Each row comes from the steps of one path. Every step used is in the known rows, and no mark comes twice. Write the path behind each row, first mark first.
Known rows
zopobi > pibo > kiza > guko > tegob > kefaluf: [-7.33  1.21 -2.98  0.96  1.28  0.12 -1.49  2.92 -0.67  2.47  0.30  0.10
  0.97 -1.49 -2.00  3.48 -1.32  0.05  2.91 -1.80  2.04]
nitu > pibo: [-5.42  0.38 -1.86  1.15  0.19 -1.80  0.75  0.39 -2.54  2.78  0.59  0.08
  1.35 -1.25 -0.82  2.24 -0.08 -1.61 -1.14 -2.10  0.56]
guko > kiza > pibo > potusod: [-6.46  0.81 -1.61  1.89  1.25 -0.84 -0.45 -0.22 -0.71  2.64 -0.25  1.40
  0.29 -1.70  3.09 -1.63 -1.20 -0.89  1.44 -4.45  1.62]
nitu > pibo > kiza > guko: [-7.38  0.85 -3.18  0.79  0.69 -2.61  0.90  0.73 -2.88  2.76 -0.41 -0.69
  0.85 -0.80 -1.45  2.51 -1.29 -2.59  0.25 -0.41  1.05]
pibo > potusod: [-3.87  0.54 -1.81  4.31  1.99  2.12 -0.26  1.14  0.77  3.16 -2.34  0.54
  1.58 -0.61  1.23  0.13  0.01  1.01  0.22 -0.46  0.45]
tegob > guko > kiza: [-5.90  4.26 -0.33  1.97  3.17  1.58  0.29 -2.06 -4.65 -0.92  2.09 -0.16
  1.09 -4.27  2.87 -0.35 -0.05 -0.48  2.06 -2.84 -1.55]
tegob > kefaluf > kiza: [-1.84  2.50 -1.44  0.52  2.01 -0.47 -0.70  0.13  1.41  3.33  4.37  1.26
 -0.24 -0.84 -0.98  2.40 -0.89 -0.04  0.08 -0.79 -0.67]
pibo > kiza > guko > tegob > kefaluf: [-6.46  3.60 -2.33  2.82  2.25  0.83 -0.43  1.02 -0.41  2.13  0.39 -0.84
  1.24 -0.79 -2.18  3.41 -1.51 -1.44  2.86 -0.34 -0.79]
nitu > pibo > kiza > guko > zopobi: [-7.37  0.82 -2.73 -0.49  1.51 -2.54  1.07  0.61 -2.25  2.37  0.43 -0.31
  1.13 -1.63 -1.07  1.99 -1.96 -2.80  0.67 -0.58  1.40]
guko > tegob > kefaluf > nitu: [-2.82  4.09 -1.15  3.87  1.75  0.77 -1.66  0.59  0.09  2.94  1.80 -1.28
  1.50 -1.43 -1.53  4.18 -0.34 -0.24  1.58 -2.74 -2.38]
kefaluf > tegob > guko > kiza: [-6.43  3.63 -0.31  3.86  1.85  3.31  4.05 -2.19 -5.34 -0.43  2.93 -0.73
  1.57 -3.01  2.67  0.49  0.63  0.25  2.05 -2.86 -0.16]
zopobi > pibo > potusod: [-5.15 -1.29 -2.51  2.49  0.95  1.07 -1.24  3.23  0.08  3.16 -2.08  0.99
  1.28 -1.34  1.00  0.76  0.18  1.81  0.92 -2.18  3.09]
kefaluf > nitu > pibo > kiza > guko: [-4.72  1.97 -4.56  1.32  0.95 -3.80 -0.88  0.90 -3.76  3.53 -0.68 -2.64
  0.32 -1.20 -0.23  2.60 -0.67 -2.84  0.79 -1.19 -0.25]
kefaluf > kiza > guko > zopobi: [-1.65  0.16 -3.17  0.23  3.56  0.75  0.10  2.13 -0.80  1.16  3.76  0.88
  0.58 -2.24  1.03 -0.13 -0.60 -2.56  3.12 -2.23 -1.30]
kefaluf > kiza: [-0.78  1.28 -1.93  1.80  1.43  0.10 -0.44  1.07 -0.92  1.70  3.38  0.46
  0.10 -1.45  0.65  0.96  0.76 -1.22  0.70 -2.62 -0.86]
guko > kiza > pibo: [-6.61  1.57 -1.44  0.69  1.05 -1.24 -0.14 -0.16 -2.02  1.69  1.80  1.22
  0.22 -2.45  2.19 -0.68 -0.88 -2.19  1.78 -5.83  0.84]
kiza > pibo > potusod: [-5.22 -0.87 -1.96  3.53  0.25 -0.80 -1.27  1.76  0.23  3.68 -2.02  1.30
  1.05 -0.83  1.02  0.82 -0.47 -0.01  1.68 -3.59  1.34]
tegob > kefaluf > kiza > pibo > potusod: [-2.49  0.76 -1.80  1.26  1.27 -2.05 -1.50  0.56  2.37  4.58  2.45  1.94
 -0.60 -0.21 -0.12  1.96 -1.46  0.54  0.85 -1.48  0.75]
nitu > pibo > kiza > guko > tegob > kefaluf: [-7.29  1.86 -2.54  1.38  0.77 -2.50  0.30  0.09 -1.56  3.21  0.44 -0.69
  1.08 -0.41 -2.66  3.90 -1.96 -1.85  0.55 -0.20  0.61]
tegob > kefaluf > kiza > pibo: [-2.57  1.45 -1.53  0.27  1.06 -2.37 -1.31  0.66  1.33  3.91  4.10  1.74
 -0.73 -0.80 -0.93  2.61 -1.17 -0.42  1.15 -2.55  0.00]

Which path is each row?
[-6.71  2.39 -2.53  0.28  3.24  0.75  0.68  1.56 -0.84  1.23  0.61 -0.14
  1.46 -2.38 -0.32  1.33 -1.69 -2.33  3.00 -0.66  0.19]	pibo > kiza > guko > zopobi
[-1.93  3.20 -0.29  3.37  1.55  1.13 -0.91  0.37  1.08  2.17  3.81  0.26
  0.89 -0.93 -1.61  3.59 -0.26  0.01  1.30 -2.61 -1.76]	guko > tegob > kefaluf > kiza
[-6.50  2.46 -3.20  1.87  2.15  0.58  0.19  1.58 -1.77  1.73 -0.40 -0.64
  1.00 -1.25 -0.84  1.88 -0.89 -2.15  2.49 -0.45 -0.29]	pibo > kiza > guko
[-1.29  0.74 -3.19  3.72  2.29  1.39 -0.56  2.14 -1.62  1.12  2.86 -0.04
  0.68 -1.09 -0.11  1.38  0.43 -2.35  3.24 -2.98 -2.47]	kefaluf > kiza > guko > tegob
[-3.59  2.75 -2.73  0.33  1.35 -3.21 -1.13 -0.14 -0.63  4.80  1.76 -0.84
  0.27 -0.98 -1.30  3.37 -1.30 -0.73 -0.66 -0.73 -0.52]	tegob > kefaluf > nitu > pibo
[-6.40  1.00 -0.81 -1.55  2.01  0.11 -0.06  2.37  0.01  1.17  1.82  0.90
  1.49 -3.81  0.38  1.64 -1.32 -0.37  2.00 -2.93  3.16]	guko > zopobi > pibo > kiza
[-3.09  1.57 -3.50  1.77  0.61 -3.32 -0.93  0.72 -3.38  3.42  0.08 -2.14
  0.62 -1.60  0.23  2.29  0.37 -2.10 -0.31 -2.62 -0.66]	kefaluf > nitu > pibo
[-5.51  4.01 -3.10  2.84  2.23 -0.10 -1.16  1.18 -0.97  2.60  0.12 -1.76
  0.95 -0.96 -1.76  3.53 -1.40 -1.75  3.09 -0.56 -1.38]	pibo > kiza > guko > tegob > kefaluf > nitu
[-5.86 -0.86 -3.67 -0.60  3.89  1.94  0.01  3.76 -1.28  1.30  1.18  1.14
  2.07 -3.20  0.32  0.28 -1.21 -1.93  4.08 -2.88  0.40]	kiza > guko > zopobi > pibo
[-6.51  2.76 -0.04 -0.29  2.92  0.82 -0.27  0.45 -3.15 -0.87  1.68  0.19
  1.82 -5.35  1.47  1.54 -0.84  0.48  3.04 -2.46  1.11]	tegob > guko > zopobi > pibo > kiza
[-4.53  1.66 -3.91  2.98  2.54 -0.09 -0.86  1.46 -1.79  3.13  0.73 -1.11
  1.53 -0.90 -1.84  3.25 -1.23 -2.22  2.71 -1.74 -2.49]	kiza > guko > tegob > kefaluf > nitu > pibo
[-4.49  3.64 -2.62  0.01  1.03 -3.83 -1.11 -0.43 -0.54  4.87  1.34 -1.33
 -0.13 -0.82 -1.69  3.84 -1.69 -0.81 -0.66  0.02  0.26]	tegob > kefaluf > nitu > pibo > kiza
[-4.31  4.28 -1.16  3.03  0.74 -1.86 -1.26 -0.15 -0.45  3.39  1.38 -1.87
  1.05 -0.91 -2.18  5.08 -1.11 -0.65  0.65 -1.75 -0.77]	guko > tegob > kefaluf > nitu > pibo > kiza
[-1.70 -0.85 -2.23  2.83  0.32 -1.89 -1.46  1.56  0.22  3.20  1.06  1.40
 -0.41 -0.60  1.62  0.40 -0.03 -0.53  1.59 -3.51  1.04]	kefaluf > kiza > pibo > potusod
[-5.19 -0.79 -1.19 -0.06  2.80  1.40 -0.21  2.87  1.16  2.04  0.07  1.60
  1.92 -3.15  1.60  0.12 -1.08  0.89  1.78 -2.52  2.98]	guko > zopobi > pibo > potusod
[-3.97  3.52 -0.07  3.67  1.76  2.05 -0.65  0.35  0.83  2.22  2.13  0.10
  1.95 -1.34 -2.10  4.05 -0.44  0.15  1.34 -2.60 -1.82]	guko > tegob > kefaluf
[-7.11  2.70 -0.44  3.60  1.02  1.87  3.55 -1.75 -5.47  0.13  2.79 -0.34
  1.28 -2.87  2.84  0.67  0.17 -0.26  2.77 -4.39  0.53]	kefaluf > tegob > guko > kiza > pibo
[-2.14 -1.60 -3.75  0.58  3.33  0.59 -0.67  3.15  0.07  1.97  1.97  1.44
  0.44 -1.92  1.72 -0.72 -0.86 -0.92  3.14 -1.73  0.88]	kefaluf > kiza > guko > zopobi > pibo > potusod
[-7.10  2.62 -0.14  2.04  1.59  2.51  3.57 -0.17 -4.17 -0.23  2.67 -0.67
  2.21 -3.65  1.65  2.22 -0.13  0.97  2.93 -2.29  2.18]	kefaluf > tegob > guko > zopobi > pibo > kiza
[-2.47  1.65 -2.48 -0.79  3.95  0.16 -0.31  0.99  1.57  2.92  4.55  1.54
  0.18 -1.63 -0.65  1.51 -2.00 -1.16  2.09 -0.38 -1.18]	tegob > kefaluf > kiza > guko > zopobi
[-5.10  2.86 -3.34 -1.23  2.79 -3.48 -0.69  0.22 -0.23  4.47  1.81 -0.92
  0.41 -1.61 -1.30  3.04 -2.84 -1.63  0.90  0.26 -0.01]	tegob > kefaluf > nitu > pibo > kiza > guko > zopobi
